In the rows, zero is written as 128.
Known rows, with every way that one mark hangs from another:
J860(J240(J332(J178 J780))): [119 160 140 115 103 149 139  89 138 173 138 103 245  82 127 160 159  90
 186 169]
J240(J332(J178 J780)): [109 151 115  94  99 145 138 105 139 158 144  99 223  78 133 146 155  93
 144 159]
J240(J332(J780)): [115 140 114 102  95 155 124 105 128 125 148 109 192  81 139 140 140 121
 118 129]
J860(J240(J332(J479))): [126 126 134 121  88 148 131  85 108 133 110 127 191  79 123 163 133 131
 157 161]
J479(J332(J780)): [102 165 114 132  94 145 128 132 125 108 164 118 140  84 165 126 117  84
 123 137]
J332(J780(J479)): [120 144 111 130  69 140 129 128 120 142 165  87 159  77 145 131 148  97
 104 113]
J860(J240(J332(J178(J780)))): [116 182 139  74 100 137 187  76 139 142 102 140 245  93 149 186 178 105
 167 173]
J860(J240(J332(J479 J780))): [139 115 126 118  95 158  98  97 107 143 130 111 185  67 111 127 138 111
 179 128]
J332(J178 J780): [117 155 110  98  92 139 154 133 137 148 149 106 196  70 144 140 143  67
 135 149]
J780(J240(J332) J479): [ 91 133 130 110  67 137 143  67 124 153 150  97 174  98 128 204 160 151
 107 142]
J240(J332): [ 99 151 123 104  88 148 160  92 127 117 126 124 196  96 151 177 134 139
  95 161]
J479(J332): [ 87 174 124 133  90 135 162 120 126 101 144 132 144  97 177 160 112 104
 100 170]
J178(J332): [105 141 112 142  89 144 155 143 111  97 124 111 166 102 161 135  94 121
  84 156]
J479(J332(J240)): [114 171 118 155  93 131 135 125 130 100 142 123 120 106 173 118 112 122
 126 164]
J332(J479 J780): [134 111  95 103  82 147 113 142 105 119 140 114 135  55 128 107 122  92
 125 107]
J860(J240(J332)): [110 160 147 127  91 150 158  77 128 131 121 129 219  97 142 189 138 132
 135 172]
J332(J240 J479 J780): [163 106  88 125  84 143  87 148 112 119 139 104 109  64 126  63 119 110
 155 107]
J332(J240): [131 151 110 133  83 134 148 125 129 109 129 122 145  95 157 125 120 133
 110 149]
J240(J332(J178 J479 J780)): [127 119 105  88  97 145 110 114 121 159 134  95 198  63 114 119 151  91
 164 146]
J178(J240(J332(J780))): [119 146 116 108  98 136 141 104 139 122 131 135 162 103 133  98 136 139
 131 141]
J860(J240(J332(J780))): [125 147 138 126  96 156 125  89 127 141 142 115 212  82 131 156 144 115
 160 139]
J479(J332(J780(J240))): [ 95 144 120 118  89 142 123 111 128 118 174 119 117  79 146 157 123  92
 138 126]

Rows:
[122 100  97  83  82 138 138 128  96  88 107 134 111  79 131 130 118 122
 126 107]
J178(J332(J479) J780(J240))
[122 138 135 110  92 140 146  85 121 165 107 116 223  77 119 170 149 104
 185 188]
J860(J240(J332(J178 J479)))
[ 88 194 128 148  86  98 183 113 147 154 137 121 146 123 163 124 146  98
 140 201]
J780(J479(J332(J178(J240))))
[124 137 106 166  84 129 128 151 120 129 142  95 127 117 141  55 116 122
 115 127]
J178(J240 J332(J780(J479)))
[113 170 118  85  79 115 179  87 136 119 107 146 158 118 152 120 175 158
 108 139]
J178(J240(J332) J780(J479))
[ 75 170 132 130  74 116 161  93 136 166 163  96 155  98 150 196 155  88
 141 179]
J780(J240 J479(J332(J178)))
[116 110 109  43  84 138 142  78 112 109 107 146 142  71 122 170 157 140
 135 112]
J178(J780(J240(J332(J479))))
[123 160 141 135  87 143 130  85 136 197 153  75 241  86 124 158 181  92
 183 161]
J860(J240(J332(J178 J780(J479))))
[112 124 116 115  64 138 125 107 123 151 174  90 140  73 126 162 154 104
 121 102]
J332(J780(J240 J479))
[104 174 116  51  99 132 187  91 139 128 108 135 225  90 156 172 173 110
 124 165]
J240(J332(J178(J780)))
[108 185 118 144  98 122 150 126 144 133 139 112 152 104 168 125 125  94
 153 194]
J479(J332(J178 J240))
[108 100 116  84  79 142 126  79 111 128 125 125 150  75 110 181 132 146
 133 137]
J780(J240(J332(J479)))
[113 141 117 121  79 149 115 100 122 152 163  80 186  87 138 139 162 124
 114 123]
J240(J332(J780(J479)))
[125 149 140 145  80 149 114  85 122 165 157  86 208  89 129 151 166 117
 155 132]
J860(J240(J332(J780(J479))))
[127 160 108 154  97 138 102 138 130 109 163 107 113  91 162  83 116 103
 147 133]
J479(J332(J240 J780))
[137 127 129 108  98 146 112  98 120 173 127 101 217  65 107 134 154  86
 208 157]
J860(J240(J332(J178 J479 J780)))
[ 88 194 126 127 101 105 192 119 150 128 122 151 148 118 166 124 122  97
 140 207]
J479(J332(J178(J240)))
[146 129  98 184  78 144  84 157 111 135 157  58 130 103 144  55 120 121
 127 112]
J178(J332(J240 J780(J479)))
[136 111 103 101  94 133 112 112 120 123 121 134 134  87 111  73 130 135
 151 128]
J178(J240(J332(J479 J780)))
[131 149 128  71  97 133 159  84 121 145  91 138 218  74 129 157 173 103
 189 162]
J860(J240(J332(J178(J780) J479)))
[129 136 101  62  94 125 161  98 122  93  83 171 136  95 136  96 149 153
 132 134]
J178(J240(J332(J479)) J780)
[106 134 110 108  69 131 155 117 109 111 131 106 134 101 149 154 145 129
 102 109]
J178(J332 J780(J240 J479))
[140 152  97 143  76 132 131 144 112 103 120  95 131 113 165  79 139 140
 108 119]
J178(J332(J240) J780(J479))
[120 132 107 163  78 148 113 151 107 133 159  68 155  95 147  98 122 104
 101 116]
J178(J332(J780(J479)))
[122 125 111 101  91 127 148  99 119 116  99 151 141 100 125 106 123 153
 128 161]
J178(J240(J332(J479)))
[146 142 102 151  70 136 103 135 126 144 163  76 134  87 143  89 148 115
 129 109]
J332(J240 J780(J479))
[ 79 158 131 141  68 126 149  94 123 135 167 108 121 100 154 192 140 117
 116 151]
J780(J240 J479(J332))
[130 121  92  94  89 142 143 150  93  79  98 128 131  81 151  98 112 114
 108 119]
J178(J332(J479) J780)
[ 88 145 131  98  72 128 158  68 137 184 147  88 206  95 124 212 176 122
 138 171]
J780(J240(J332(J178)) J479)
